Each row was made from one walk, in order. Every step used is in the known rows, and no mark comes twice. Write each row's walk.
Known rows
dusuz > fopop > mazomik: .10 -.16 -.11 .07 .04 -.16 -.20 -.01 -.04 -.50 -.05 .05 -.17 -.15 -.12 .20 -.09 .01 -.16 .03 -.14 .04 .08 -.08 .27 -.09 .09 -.02 .20 -.23 -.06 -.25
poku > vopo: .15 -.05 -.06 -.01 .00 .00 -.07 -.06 -.18 -.08 .02 .02 -.05 .14 -.02 .02 -.05 .06 .05 .11 -.14 .20 -.06 -.06 -.07 .39 .20 .16 -.09 -.03 .08 -.08
sapi > liligev > dusuz > fopop: .01 -.31 -.17 .18 .04 -.15 -.15 .09 -.22 -.23 -.05 .20 -.16 .04 -.28 .14 .02 .05 .09 .05 .01 .01 -.33 .06 .29 .29 -.05 .03 -.45 -.24 .06 .28
gisun > liligev > sapi: .06 -.34 .10 .06 -.01 -.10 .03 .19 -.05 .03 -.09 -.19 -.10 -.04 -.18 .07 -.04 -.09 -.03 .03 -.25 .23 -.01 -.22 .26 .08 -.15 .33 -.07 -.09 -.01 .06
varev > fopop > gisun > liligev: .10 .05 .14 .17 .09 -.21 -.05 .11 -.02 -.24 -.19 .09 -.06 .07 -.12 -.03 .00 -.10 .11 .01 .00 .34 -.07 -.59 .34 -.39 .07 .30 -.13 -.23 -.08 -.03
varev > fopop > gisun: .04 .01 .05 .24 .13 -.02 -.05 .13 -.01 -.32 -.20 .11 .02 .20 -.06 .00 -.04 -.01 .16 -.02 .17 .10 -.06 -.44 .18 -.32 .06 .11 -.07 -.28 .01 -.17
mazomik > liligev > sapi > dusuz: .26 -.45 -.17 .17 -.05 -.02 .21 .18 -.23 -.18 -.10 -.20 -.09 -.07 -.41 -.01 -.04 -.03 .02 .09 .01 .04 .06 -.08 .10 .41 -.03 .09 -.06 -.21 .16 -.34
dusuz > fopop > sapi: .12 -.09 .07 .16 .00 .06 -.24 .13 .05 -.22 -.01 .06 -.07 .10 -.20 .14 -.02 .00 .09 .01 -.14 .04 .07 -.03 .40 .05 -.07 .19 .55 -.21 .12 -.14
vomoge > vopo > fopop: .21 -.36 -.01 .05 .20 .03 -.09 .04 -.25 -.07 .11 .23 -.02 .20 .04 .10 .14 -.03 .18 .10 -.24 .00 -.13 -.17 .31 -.28 .16 .30 -.03 -.01 -.04 .15
gisun > liligev: .06 .02 .10 -.04 -.03 -.19 -.01 -.01 .01 .05 .00 -.01 -.08 -.09 -.08 -.02 .02 -.08 -.03 .02 -.13 .25 -.02 -.20 .17 -.10 .02 .21 -.06 .02 -.09 .12
mazomik > liligev > sapi > dusuz > fopop: .34 -.48 -.14 .26 -.01 .00 -.08 .17 -.25 -.24 -.11 -.07 -.16 .03 -.48 .05 .00 -.03 .07 .11 -.12 .04 .10 -.02 .37 .43 -.02 .16 .01 -.31 .20 -.37
mazomik > liligev > dusuz > fopop > gisun: -.04 -.47 -.16 .42 .05 -.03 -.14 .13 -.17 -.42 -.09 .06 -.06 .14 -.36 -.11 -.04 -.02 .24 .08 .13 .14 -.36 -.28 .15 .24 .01 -.06 -.10 -.24 .09 -.41
vomoge > vopo: .12 -.39 -.02 -.05 .01 .00 -.03 .01 -.05 -.04 .02 .11 -.02 .11 .04 .03 .09 .02 .05 .10 -.06 .01 -.08 .00 .06 -.19 .17 .20 -.06 .04 -.07 .10
dusuz > fopop: .09 -.08 .02 .11 .03 .01 -.27 .01 -.03 -.10 -.03 .12 -.09 .08 -.11 .05 .04 -.01 .04 .01 -.13 .01 .04 .04 .25 .06 .01 .07 .09 -.13 .04 -.07
gisun > liligev > dusuz > fopop > mazomik: .05 -.35 -.18 .08 .02 -.30 -.14 .05 -.28 -.47 -.05 .05 -.22 -.19 -.24 .20 -.07 -.01 -.17 .10 -.21 .23 -.25 -.10 .26 .08 .04 .05 .12 -.28 -.06 -.09
mazomik > liligev > dusuz: -.18 -.48 -.18 .09 -.09 -.07 .16 .02 -.36 -.04 -.03 -.01 -.05 .08 -.32 -.11 -.02 -.02 .04 .10 .02 .06 -.39 .01 -.05 .51 -.17 -.05 -.11 -.09 .01 -.22
vomoge > liligev > sapi > dusuz > fopop: .42 -.17 -.17 .19 .05 -.05 -.09 .22 -.15 -.33 -.09 .18 -.19 -.01 -.31 .09 .02 .02 .05 .09 -.12 -.03 .14 .05 .27 .22 .07 .21 .12 -.25 .15 -.15
vopo > fopop: .10 -.02 .00 .10 .19 .02 -.07 .04 -.22 -.05 .09 .13 -.01 .10 .01 .08 .05 -.06 .11 .01 -.18 -.01 -.05 -.16 .23 -.10 .02 .11 .04 -.04 .02 .07
sapi > dusuz > fopop > mazomik: .35 -.09 -.26 .11 .06 -.19 -.12 .02 -.16 -.58 -.04 .03 -.18 -.25 -.19 .20 -.08 .04 -.15 .08 -.03 .04 .13 -.01 .22 -.02 .24 -.09 .23 -.28 .08 -.28
poku > vopo > fopop > mazomik: .22 -.13 -.17 .06 .20 -.16 -.07 -.04 -.33 -.51 .08 .09 -.11 .02 -.02 .24 -.11 .02 -.05 .12 -.28 .18 -.05 -.29 .19 .12 .25 .17 .06 -.16 -.01 -.19
poku > vopo > vomoge > liligev > sapi: .21 -.26 -.15 .11 .03 .09 .09 .25 -.05 -.19 -.08 .06 -.11 -.25 -.08 .06 .03 .02 .01 .15 -.09 .11 -.06 -.12 -.03 .50 .00 .46 -.07 -.16 .06 -.07
liligev > sapi: .01 -.37 .01 .10 .00 .07 .04 .20 -.05 -.04 -.09 -.17 -.02 .07 -.11 .09 -.05 -.01 -.01 .02 -.12 .02 .02 -.06 .10 .17 -.15 .18 -.04 -.11 .07 -.06
poku > vopo > vomoge > liligev > dusuz: .09 -.15 -.36 .04 .00 .02 .15 .14 -.31 -.19 .00 .23 -.08 -.27 -.08 -.03 .05 .08 .03 .19 .10 .12 -.44 .05 -.28 .66 .07 .19 -.04 -.15 .08 .02
poku > vopo > fopop > mazomik > liligev: .12 -.35 -.14 .10 .10 -.22 .04 -.09 -.35 -.47 .04 .07 -.16 .03 -.27 .08 -.09 -.04 -.01 .16 -.29 .21 -.07 -.42 .26 .32 .13 .21 -.04 -.17 -.07 -.44
fopop > gisun > liligev > dusuz: -.03 -.25 -.13 .22 .04 -.16 .06 .16 -.20 -.23 -.04 -.03 -.01 -.02 -.16 -.07 -.04 -.04 .11 .07 .11 .31 -.46 -.30 -.02 .03 .05 .05 -.16 -.10 .05 .01

Which walk is each row?
.40 -.32 -.15 .23 .05 .06 -.15 .22 -.23 -.24 -.09 -.05 -.11 .01 -.29 .14 -.01 .01 .04 .07 -.10 .01 .12 .07 .28 .26 .05 .12 .10 -.30 .24 -.18 -> liligev > sapi > dusuz > fopop
.37 .09 -.08 .08 .01 .00 .10 .19 -.24 -.28 -.13 .07 -.05 .06 -.23 .16 -.03 .04 .05 .06 .06 .03 .12 -.09 .27 .01 .04 .19 .49 -.40 .23 -.12 -> varev > fopop > sapi > dusuz
.35 .06 -.15 .10 -.02 .01 .10 .16 -.08 -.26 .02 -.07 .00 -.13 -.16 .09 -.05 .05 .04 .05 .12 .03 .09 .01 .08 .09 .12 .03 .43 -.19 .26 -.12 -> fopop > sapi > dusuz
.33 -.26 -.18 .13 .02 .04 .13 .24 -.19 -.16 -.07 -.18 -.02 -.07 -.20 .09 -.05 .02 .00 .08 .03 .00 .08 .03 .05 .21 .05 .06 .01 -.18 .24 -.11 -> liligev > sapi > dusuz
.23 -.07 -.05 .08 .19 .03 -.13 -.01 -.38 -.14 .11 .17 -.03 .23 .00 .10 .01 .00 .17 .11 -.31 .17 -.10 -.21 .14 .28 .18 .28 -.04 -.08 .09 .00 -> poku > vopo > fopop
.02 -.71 -.06 .21 -.02 -.14 -.05 .13 -.13 -.43 -.16 -.15 -.20 -.01 -.44 .14 -.11 -.05 -.10 .08 -.27 .08 .05 -.27 .40 .30 -.18 .21 .04 -.29 -.07 -.48 -> dusuz > fopop > mazomik > liligev > sapi
.41 -.34 -.18 .15 .05 -.28 -.10 .17 -.20 -.58 -.10 -.10 -.24 -.29 -.34 .26 -.10 -.03 -.18 .11 -.22 .21 .12 -.20 .42 .03 .14 .19 .16 -.35 .06 -.22 -> gisun > liligev > sapi > dusuz > fopop > mazomik
-.16 -.52 -.21 .05 -.07 -.23 .20 .04 -.44 -.40 -.18 .07 -.15 .06 -.40 .08 -.10 .00 -.12 .12 -.07 .11 -.34 -.21 .14 .30 -.16 .03 .02 -.38 -.11 -.37 -> varev > fopop > mazomik > liligev > dusuz
.27 -.49 -.26 .16 -.02 -.15 .24 .17 -.21 -.45 -.10 -.24 -.14 -.22 -.40 .10 -.13 -.01 -.12 .11 -.01 .05 .08 -.18 .14 .30 .03 .05 -.01 -.26 .10 -.46 -> fopop > mazomik > liligev > sapi > dusuz
.02 -.29 -.16 .39 .11 .03 -.21 .18 -.15 -.43 -.07 .06 -.01 .11 -.18 -.01 -.05 .02 .21 .05 .16 .11 -.34 -.19 .07 .06 .08 -.09 -.04 -.23 .15 -.21 -> liligev > dusuz > fopop > gisun
.05 .01 .04 .11 .00 -.18 .03 .12 .14 -.24 -.02 .05 -.07 -.10 -.17 .18 -.01 .06 .09 -.05 .11 .01 -.02 -.22 .35 -.02 -.07 .16 -.25 -.12 .01 .33 -> fopop > sapi > liligev
.03 -.31 -.09 .19 -.03 .08 -.18 .20 -.21 -.25 -.02 .06 -.05 .16 -.27 .15 -.04 .03 .09 .05 -.10 .06 -.24 .06 .28 .28 -.12 .12 .53 -.28 .19 -.09 -> liligev > dusuz > fopop > sapi
.38 .01 -.05 .31 .10 -.20 -.18 .13 -.02 -.38 -.06 .04 -.10 -.14 -.24 -.04 .01 -.07 .15 .06 .06 .31 -.01 -.38 .30 -.19 .28 .13 -.04 -.20 .12 -.12 -> sapi > dusuz > fopop > gisun > liligev
-.10 -.55 -.28 .13 .06 -.20 .16 .04 -.51 -.40 .03 .03 -.11 -.04 -.33 .08 -.06 -.04 -.04 .13 -.14 .08 -.39 -.22 .13 .33 -.10 -.02 -.04 -.23 -.05 -.33 -> vopo > fopop > mazomik > liligev > dusuz
.58 -.24 -.30 .23 .08 .08 -.12 .26 -.25 -.38 -.09 .13 -.19 -.28 -.27 .11 .05 .06 .07 .20 -.05 .11 .05 -.01 .16 .61 .21 .39 .07 -.38 .27 -.18 -> poku > vopo > vomoge > liligev > sapi > dusuz > fopop
.12 -.06 .06 .20 .04 -.15 -.17 .13 .11 -.32 -.05 .15 -.15 -.03 -.27 .22 .01 .04 .13 -.03 .00 .00 .02 -.15 .56 .00 -.06 .24 -.15 -.24 .05 .27 -> dusuz > fopop > sapi > liligev
.01 -.37 -.27 .11 .03 -.16 -.12 .05 -.26 -.52 -.05 .05 -.16 -.08 -.23 .21 -.10 .04 -.15 .09 -.10 .06 -.23 .01 .16 .16 .02 -.08 .18 -.30 .01 -.21 -> liligev > dusuz > fopop > mazomik
.35 -.02 -.17 .39 .14 .00 -.20 .15 .00 -.49 -.05 .05 -.03 -.04 -.16 -.02 -.02 .02 .21 .03 .23 .08 .02 -.22 .15 -.10 .29 -.09 .01 -.24 .23 -.28 -> sapi > dusuz > fopop > gisun
.36 -.35 -.25 .19 .07 -.13 -.08 .18 -.20 -.62 -.10 -.10 -.19 -.20 -.27 .28 -.13 .03 -.16 .09 -.11 .04 .14 -.06 .30 .09 .12 .03 .23 -.39 .12 -.33 -> liligev > sapi > dusuz > fopop > mazomik
.08 -.19 -.26 .16 .03 .03 -.10 .16 -.18 -.22 -.04 .31 -.14 -.25 -.17 .01 .11 .02 .03 .12 .06 -.02 -.31 .12 .06 .38 -.06 .14 .10 -.24 .05 .00 -> vopo > vomoge > liligev > dusuz > fopop
.43 -.30 -.08 .20 .03 -.08 -.15 .20 -.23 -.18 -.09 -.06 -.18 -.05 -.36 .12 .01 -.05 .01 .10 -.20 .18 .10 -.07 .39 .18 .08 .26 .07 -.28 .18 -.06 -> gisun > liligev > sapi > dusuz > fopop
.02 -.35 -.26 .14 .05 -.32 -.09 .06 -.22 -.60 -.06 .13 -.22 -.19 -.28 .27 -.08 .07 -.12 .06 .01 .03 -.24 -.10 .30 .13 .03 -.04 -.28 -.32 -.05 .07 -> sapi > liligev > dusuz > fopop > mazomik
.07 .02 .08 .20 .07 -.19 -.05 .09 .13 -.21 -.04 -.04 -.02 -.11 -.07 -.09 -.02 -.09 .11 .00 .06 .31 -.10 -.47 .13 -.31 .14 .14 -.16 -.03 -.03 -.02 -> fopop > gisun > liligev
.12 -.53 -.14 .25 .18 -.15 -.03 .19 -.37 -.29 .04 .15 -.03 .12 -.12 .01 .08 -.05 .24 .15 -.07 .31 -.55 -.41 .20 -.20 .17 .25 -.19 -.13 .01 .15 -> vomoge > vopo > fopop > gisun > liligev > dusuz
.06 -.29 -.02 .17 -.04 -.07 -.17 .20 -.24 -.21 -.01 .06 -.11 .08 -.32 .13 -.02 -.02 .06 .07 -.21 .23 -.25 -.07 .38 .20 -.11 .27 .50 -.28 .13 -.02 -> gisun > liligev > dusuz > fopop > sapi
.05 -.15 -.17 .35 .12 -.08 -.15 .19 -.08 -.52 -.08 .32 -.09 .12 -.21 -.06 -.01 .03 .20 .07 .13 .07 -.34 -.20 .08 .03 .10 .03 .00 -.18 .07 -.22 -> vomoge > liligev > dusuz > fopop > gisun
.03 -.29 -.18 .42 .14 -.14 -.18 .18 -.05 -.50 -.09 .14 -.07 .03 -.24 .06 -.02 .05 .25 .02 .25 .09 -.37 -.28 .22 .08 .08 -.05 -.50 -.25 .11 .08 -> sapi > liligev > dusuz > fopop > gisun
.14 -.41 .08 .35 .10 -.08 -.20 .28 .03 -.29 -.14 -.14 -.11 .04 -.25 .06 -.04 -.10 .13 .04 -.15 .30 -.04 -.46 .40 -.06 -.02 .35 -.09 -.21 .05 -.10 -> dusuz > fopop > gisun > liligev > sapi
.03 -.05 -.02 -.05 .04 -.19 .04 .02 -.15 -.43 -.19 .09 -.13 .00 -.09 .22 -.10 .02 -.20 .04 -.11 .05 .07 -.25 .28 -.22 .00 .09 .15 -.34 -.14 -.17 -> varev > fopop > mazomik
.39 -.24 -.13 .29 .07 -.11 .10 .30 -.08 -.33 -.09 -.21 -.04 -.14 -.22 .02 -.06 -.05 .10 .07 .08 .26 .00 -.35 .14 -.02 .15 .17 -.09 -.19 .21 -.13 -> fopop > gisun > liligev > sapi > dusuz
